Each row was made from one path, in order. Every step used is in the known rows, and no mark comes twice. Write each row's path.
Known rows
gevi > badimos > zabam: [ 0.82  1.02  0.71 -0.43 -0.69 -1.35 -1.26 -1.26  0.47 -2.35 -0.41 -0.82
 -0.08  0.11 -2.59 -0.69 -0.54  0.55  0.32  0.96 -1.38]
zabam > badimos > gevi > buvig: [-1.51  1.62  0.30  2.05 -2.55  1.61 -0.42 -2.94  0.85 -2.96 -0.75  0.83
 -1.58 -3.03  0.57 -1.40 -2.62 -0.01 -0.62  1.67  0.17]
zabam > daseb > buge: [-1.97 -0.41  0.43 -0.05  1.52  1.20  0.33  0.12  0.03  3.96 -0.53  0.18
 -0.02  0.21  1.49  2.02 -0.43 -0.02  0.27 -1.11 -0.59]
zabam > buvig > gefuf: [ 1.50  1.74  1.63 -0.26 -1.02 -0.33  1.49  1.81 -1.76 -2.10  1.66  0.94
 -2.35 -0.43  0.26 -0.16 -0.91  1.51 -1.06  0.11 -0.72]
gefuf > badimos > gevi: [ 1.29  0.31 -0.47  1.29 -1.36  1.03  0.79 -1.57  1.54 -1.71 -1.05 -0.08
  0.31 -1.97  1.99 -1.02 -0.51 -0.64  0.09  0.53  1.83]
buvig > gevi > badimos > zabam > daseb: [ 0.75  0.87  1.27  0.05 -0.36 -1.59 -2.14 -4.23  2.31 -1.04  0.20 -0.55
  0.12 -0.26 -2.24 -2.37 -2.41  0.65 -0.36 -1.00 -0.35]
badimos > gefuf: [-0.45  1.08  0.57 -0.49  0.05  1.02 -0.53 -0.60  0.95  1.15 -0.48  0.59
 -0.78 -1.37  1.05 -0.92 -1.18 -0.22 -0.23  0.11 -1.42]
gevi > buvig: [-0.58  1.67  0.27  0.97  0.51 -0.66 -0.85 -0.14 -0.09 -0.97 -0.47 -0.30
 -0.34 -1.18 -0.62  0.69 -1.82 -0.06  0.50  0.89  0.00]
buge > buvig > gevi > badimos: [ 1.22  1.29 -0.90 -1.69 -2.46  0.08 -0.07 -3.20  0.64 -2.93  1.71 -0.59
 -2.21  0.06 -1.11 -0.03 -1.57  0.72 -1.94  0.98  1.06]
gevi > badimos > zabam > daseb > buge > buvig: [ 0.15  0.70  0.60 -1.80  0.65  0.27 -0.15 -0.38 -0.35 -2.10  1.06 -0.41
 -1.18  0.84 -1.84  3.05 -1.09  0.46 -0.94 -0.05 -1.55]
daseb > zabam: [-1.04 -0.32  0.49 -2.25  0.99  1.03  0.73  1.71 -0.70  0.16 -0.03  0.28
  0.20  1.48  0.60  1.76  2.35 -0.06  0.74  0.54 -0.51]
daseb > buge > buvig > gevi: [-0.91  1.49 -1.18 -2.18 -0.77  2.20  1.62 -0.06 -0.03 -0.42  1.59 -0.87
 -2.94 -0.81  0.66  2.11 -0.11 -0.32 -1.82  0.11  1.30]
zabam > buvig > buge: [ 1.29  0.52  1.36 -0.17 -0.21 -0.04 -1.05  3.03  0.08 -4.97  0.97  0.77
 -1.30  1.34 -0.71  0.92 -0.32 -0.04 -0.70 -0.15 -0.84]
buvig > gevi > badimos > zabam > daseb > buge: [-1.15  1.38  0.82 -0.60  0.12 -0.16 -1.19 -2.95  1.79  1.59 -0.28 -1.04
 -0.91 -0.58 -0.95 -0.57 -1.68  0.22 -0.04 -0.83 -0.64]
gefuf > badimos > gevi > buvig: [ 0.72  2.06 -0.28  2.19 -0.83  0.29 -0.09 -1.82  1.31 -2.62 -1.43 -0.49
 -0.03 -3.16  1.44 -0.33 -2.39 -0.72  0.59  1.24  1.86]
buge > buvig > gefuf > badimos: [ 3.38  1.96  0.29 -0.35 -0.50  0.25  2.95  0.93 -1.33 -3.38  2.20  0.18
 -1.14 -0.49  0.58  1.73 -1.48  1.07 -2.42  0.78  1.64]
gevi > badimos > zabam > daseb > buge: [-1.08  0.60  1.09 -0.52  0.97 -0.32 -0.84 -1.00  0.41  1.43 -0.94 -0.61
 -0.06  0.29 -0.97  1.19 -0.97  0.44  0.62 -0.31 -1.83]
gefuf > badimos > gevi > buvig > buge: [ 1.33  3.19  0.62  2.86  0.36  0.50 -1.42 -0.50  2.10 -4.76 -1.84 -0.22
  0.24 -2.14  0.35  0.68 -3.46 -0.59  0.23  1.48  1.92]
zabam > badimos: [-0.73 -0.84  0.02  0.37 -2.06  1.26  0.57 -0.76  0.40 -0.61  0.67  0.90
 -0.81 -0.02  0.28 -1.59 -0.18  0.15 -1.34  0.34 -0.55]
zabam > buvig > gevi > badimos > gefuf: [ 0.21  1.72  0.69 -1.73 -3.40  0.43 -0.84 -2.70  1.89 -1.06  0.78  0.38
 -3.34 -1.28  1.09 -2.92 -1.88  0.34 -0.96  0.35 -1.58]
badimos > zabam > daseb > buge > buvig: [-0.07  0.38  0.60 -1.73  1.94  0.80  0.40  1.51 -0.47 -2.51  1.51 -0.14
 -0.82  0.21 -1.66  3.09 -0.38 -0.20 -1.05 -1.22 -1.12]
buge > buvig: [ 1.14 -0.06 -0.40 -1.45 -0.36  0.48  0.69  0.64 -0.81 -3.73  1.93  0.24
 -1.25  0.44 -0.91  1.91 -0.18  0.15 -1.52  0.20  0.34]
buge > buvig > gevi: [ 0.99  0.84 -0.74 -1.56 -1.28  0.63  0.48 -1.36  0.53 -3.21  2.28 -0.26
 -2.01 -0.46 -0.80  0.21 -0.94  0.02 -2.15 -0.24  1.60]
gefuf > badimos > zabam > buvig > gevi: [ 2.48  0.51  0.39 -0.69 -2.03 -0.65  0.92  0.89  1.93 -5.58  1.88 -0.77
 -1.25 -0.88 -0.63 -2.95  0.23 -0.74 -0.86 -1.04  0.64]
gevi > badimos: [ 0.21  0.33  0.05 -0.16 -1.14 -0.60 -0.71 -1.84  0.10  0.20 -0.47 -0.31
 -0.17  0.34 -0.40 -0.04 -0.70  0.73  0.20  1.13 -0.44]

Write each row's path
[ 2.85  2.01  1.21  1.00 -2.28  0.81  2.49  0.03 -0.27 -3.54  0.68  0.84
 -2.10 -2.38  2.26 -1.11 -1.33  0.92 -0.96  0.64  1.11]  zabam > buvig > gefuf > badimos > gevi
[-0.79 -0.13  0.09  1.30 -2.94  2.27  0.15 -2.78  0.92 -2.07 -0.21  1.12
 -1.30 -2.03  1.15 -2.13 -0.94 -0.01 -1.06  0.80  0.19]  zabam > badimos > gevi
[-0.82  1.39  1.29 -3.97 -2.32  1.36 -0.04 -0.98  1.17 -1.03  0.86  0.63
 -3.22  0.08  1.86 -1.16  0.28  0.14 -0.13  0.87 -2.05]  daseb > zabam > buvig > gevi > badimos > gefuf
[-0.80  2.81  1.21  2.61 -1.39  1.65 -2.25 -1.80  1.50 -5.06 -1.20  1.03
 -1.48 -2.27 -0.51 -0.57 -3.71  0.07 -1.02  1.77  0.15]  zabam > badimos > gevi > buvig > buge
[-1.63  3.60  2.21  0.64 -1.09  2.38  1.19 -1.30 -1.09 -1.88 -0.42  1.51
 -2.46 -2.42  1.40  0.44 -1.85  1.33 -0.53  2.57 -0.18]  daseb > zabam > badimos > gevi > buvig > gefuf
[ 2.17  3.21  0.58 -1.28  0.46  1.07  3.17  2.82 -1.44 -3.23  1.62 -0.88
 -1.97 -1.24 -0.28  2.84 -0.63  0.68 -2.04  0.70  0.34]  daseb > buge > buvig > gefuf > badimos > zabam
[ 4.01  1.51  1.91  0.28  1.09 -0.98  1.58  0.36 -0.36 -5.09  2.53  0.39
  0.04 -0.41 -1.71  0.96 -2.27  1.12 -2.31 -0.98  0.64]  buge > buvig > gefuf > badimos > zabam > daseb
[ 2.21  2.57  0.76  1.91 -1.04  0.85  2.09 -1.65  0.16 -1.02 -0.73  0.22
 -0.47 -2.97  2.20 -0.87 -2.06  0.82 -0.55  0.99  2.09]  buvig > gefuf > badimos > gevi
[ 3.28  0.85  1.48  0.08 -0.12 -0.84 -0.70  4.02  1.10 -7.74  1.04 -0.14
 -0.18  0.90 -1.89 -0.11 -0.06 -0.67 -0.68 -0.39 -0.58]  gefuf > badimos > zabam > buvig > buge
[-1.95 -0.44  0.64 -0.93 -1.92  3.23  1.18 -1.01  0.16 -1.50 -0.29  1.46
 -1.11 -0.36  1.82 -0.34  1.49 -0.20 -0.25  1.28 -0.41]  daseb > zabam > badimos > gevi
[ 2.95  1.33  1.28  0.35 -1.39 -0.27  2.66  1.92 -0.94 -2.88  1.64  0.51
 -1.50 -0.52  1.57 -0.34 -0.73  1.02 -1.23  0.14  0.47]  zabam > buvig > gefuf > badimos
[-0.88  0.71 -0.94 -2.13  0.13  2.05  1.71  1.92 -1.28 -0.65  1.14 -0.38
 -2.11  0.17  0.61  3.71  0.55 -0.16 -1.20  0.44  0.05]  daseb > buge > buvig
[-1.23  0.25  1.14 -0.19  2.34  0.30 -0.33  0.73  0.36  1.26 -0.22 -0.29
  0.25 -0.11 -0.65  1.30 -0.29 -0.25  0.40 -1.39 -1.41]  badimos > zabam > daseb > buge
[ 1.15 -0.11  0.14 -1.10  1.49  0.85  1.48  1.71  0.31 -3.04  1.63 -0.44
 -0.01  0.28 -0.28  2.86 -0.20 -0.80 -1.27 -1.19  0.20]  gefuf > badimos > zabam > daseb > buge > buvig
[ 0.17 -0.13  0.72  0.29  1.84  0.32  0.83  1.10  1.24  0.77 -0.32 -0.69
  1.11 -0.10  0.57  0.95 -0.07 -0.90  0.23 -1.46 -0.32]  gefuf > badimos > zabam > daseb > buge
[ 2.29  1.95  0.76  1.10 -0.17 -0.20  2.21  0.19 -0.39  0.27  0.33 -0.10
  0.04 -0.92  1.36 -0.33 -1.41  1.08 -0.99  0.49  1.33]  buvig > gefuf > badimos
[ 1.07  2.01  1.91  0.75  2.18  0.09  1.89  1.06 -0.02  1.39 -0.09 -0.36
  0.26 -1.28  0.69  1.04 -1.66  0.74 -0.51 -0.90 -0.09]  buvig > gefuf > badimos > zabam > daseb > buge
[ 1.37  3.25 -0.21 -0.31 -0.91  2.98  3.64  0.22 -1.15 -1.78  0.66 -0.13
 -2.68 -2.72  2.56  2.66 -1.56  0.75 -1.90  1.49  2.01]  daseb > buge > buvig > gefuf > badimos > gevi
[-1.22  2.93 -0.74 -2.97 -2.00  2.64  0.43 -2.67  1.10  0.81  0.74 -0.54
 -4.08 -1.72  1.76  1.05 -2.00  0.12 -1.84  1.18 -0.79]  daseb > buge > buvig > gevi > badimos > gefuf
[ 0.29  2.02  1.23 -0.86  1.75  1.39  2.08  0.70 -2.01  1.10  1.65  0.75
 -2.11 -0.22  0.67  3.89 -2.01  1.51 -1.98 -0.54 -0.06]  zabam > daseb > buge > buvig > gefuf
[ 1.90 -0.77  1.11  1.06  1.26 -1.26 -0.15 -0.17  1.85 -2.11  0.32 -0.19
  2.16  0.14 -0.93 -0.91 -0.75 -0.50 -0.04 -1.64  0.09]  gefuf > badimos > zabam > daseb
[ 1.53  2.45 -0.17 -1.07 -0.12  1.95  3.98  2.09 -1.76 -0.39  1.36 -0.43
 -2.15 -0.91  1.89  3.48 -1.00  0.72 -2.17  0.93  1.28]  daseb > buge > buvig > gefuf > badimos
[ 3.30  2.58  0.28  0.51 -1.35  1.42  2.56 -1.11 -0.53 -4.34  1.29  0.44
 -1.62 -2.50  1.29  1.00 -2.07  1.05 -2.09  1.24  2.48]  buge > buvig > gefuf > badimos > gevi
[-0.76  0.84 -0.38 -1.72 -0.84  1.17  0.24 -3.11  0.73  0.80  1.44 -0.36
 -2.17  0.22  0.52  2.02 -1.94  0.69 -1.67 -0.26  0.60]  zabam > daseb > buge > buvig > gevi > badimos
[-0.41  2.19  0.19 -0.83 -2.13  0.50 -1.34 -4.31  2.49  1.81 -0.38 -0.20
 -1.95 -1.91  1.09 -2.70 -2.57  0.45 -0.67  0.76 -0.70]  buvig > gevi > badimos > gefuf
[-2.64  1.36  0.93 -0.01 -1.39  2.50  0.27 -1.18  0.14 -2.66 -0.79  1.17
 -1.50 -1.43  1.16  0.33 -0.38 -0.30  0.27  2.10 -0.33]  daseb > zabam > badimos > gevi > buvig
[ 0.40  4.68  1.50  2.37 -0.05  0.14 -0.03 -2.14 -0.71 -1.60 -1.07  0.26
 -1.80 -3.86  0.42 -0.06 -4.11  1.35  0.02  1.69  0.77]  badimos > gevi > buvig > gefuf
[-0.55  3.90  1.52  2.88 -2.11  1.46  0.50 -2.92 -0.31 -1.97 -0.42  1.20
 -2.50 -3.88  0.62 -1.30 -4.21  1.53 -1.39  2.09  0.13]  zabam > badimos > gevi > buvig > gefuf
[ 0.75  2.38 -0.20 -2.15 -2.50  0.97 -0.69 -3.76  1.63 -1.94  1.40 -0.03
 -3.06 -1.33  0.17 -0.83 -2.75  0.55 -2.19  0.94 -0.33]  buge > buvig > gevi > badimos > gefuf
[-0.12  3.72  1.02  2.26  0.73  0.45 -2.71 -0.80  1.13 -4.59 -1.73  0.19
 -0.74 -2.32 -0.91  0.92 -3.46 -0.12  0.45  1.49  0.72]  badimos > gevi > buvig > buge
[ 1.87  0.94  0.82 -1.07 -0.78 -1.19 -1.46 -3.74  1.44 -4.73  2.16 -0.30
 -1.09  0.15 -3.18 -0.44 -2.53  0.75 -1.74 -0.71  0.02]  buge > buvig > gevi > badimos > zabam > daseb
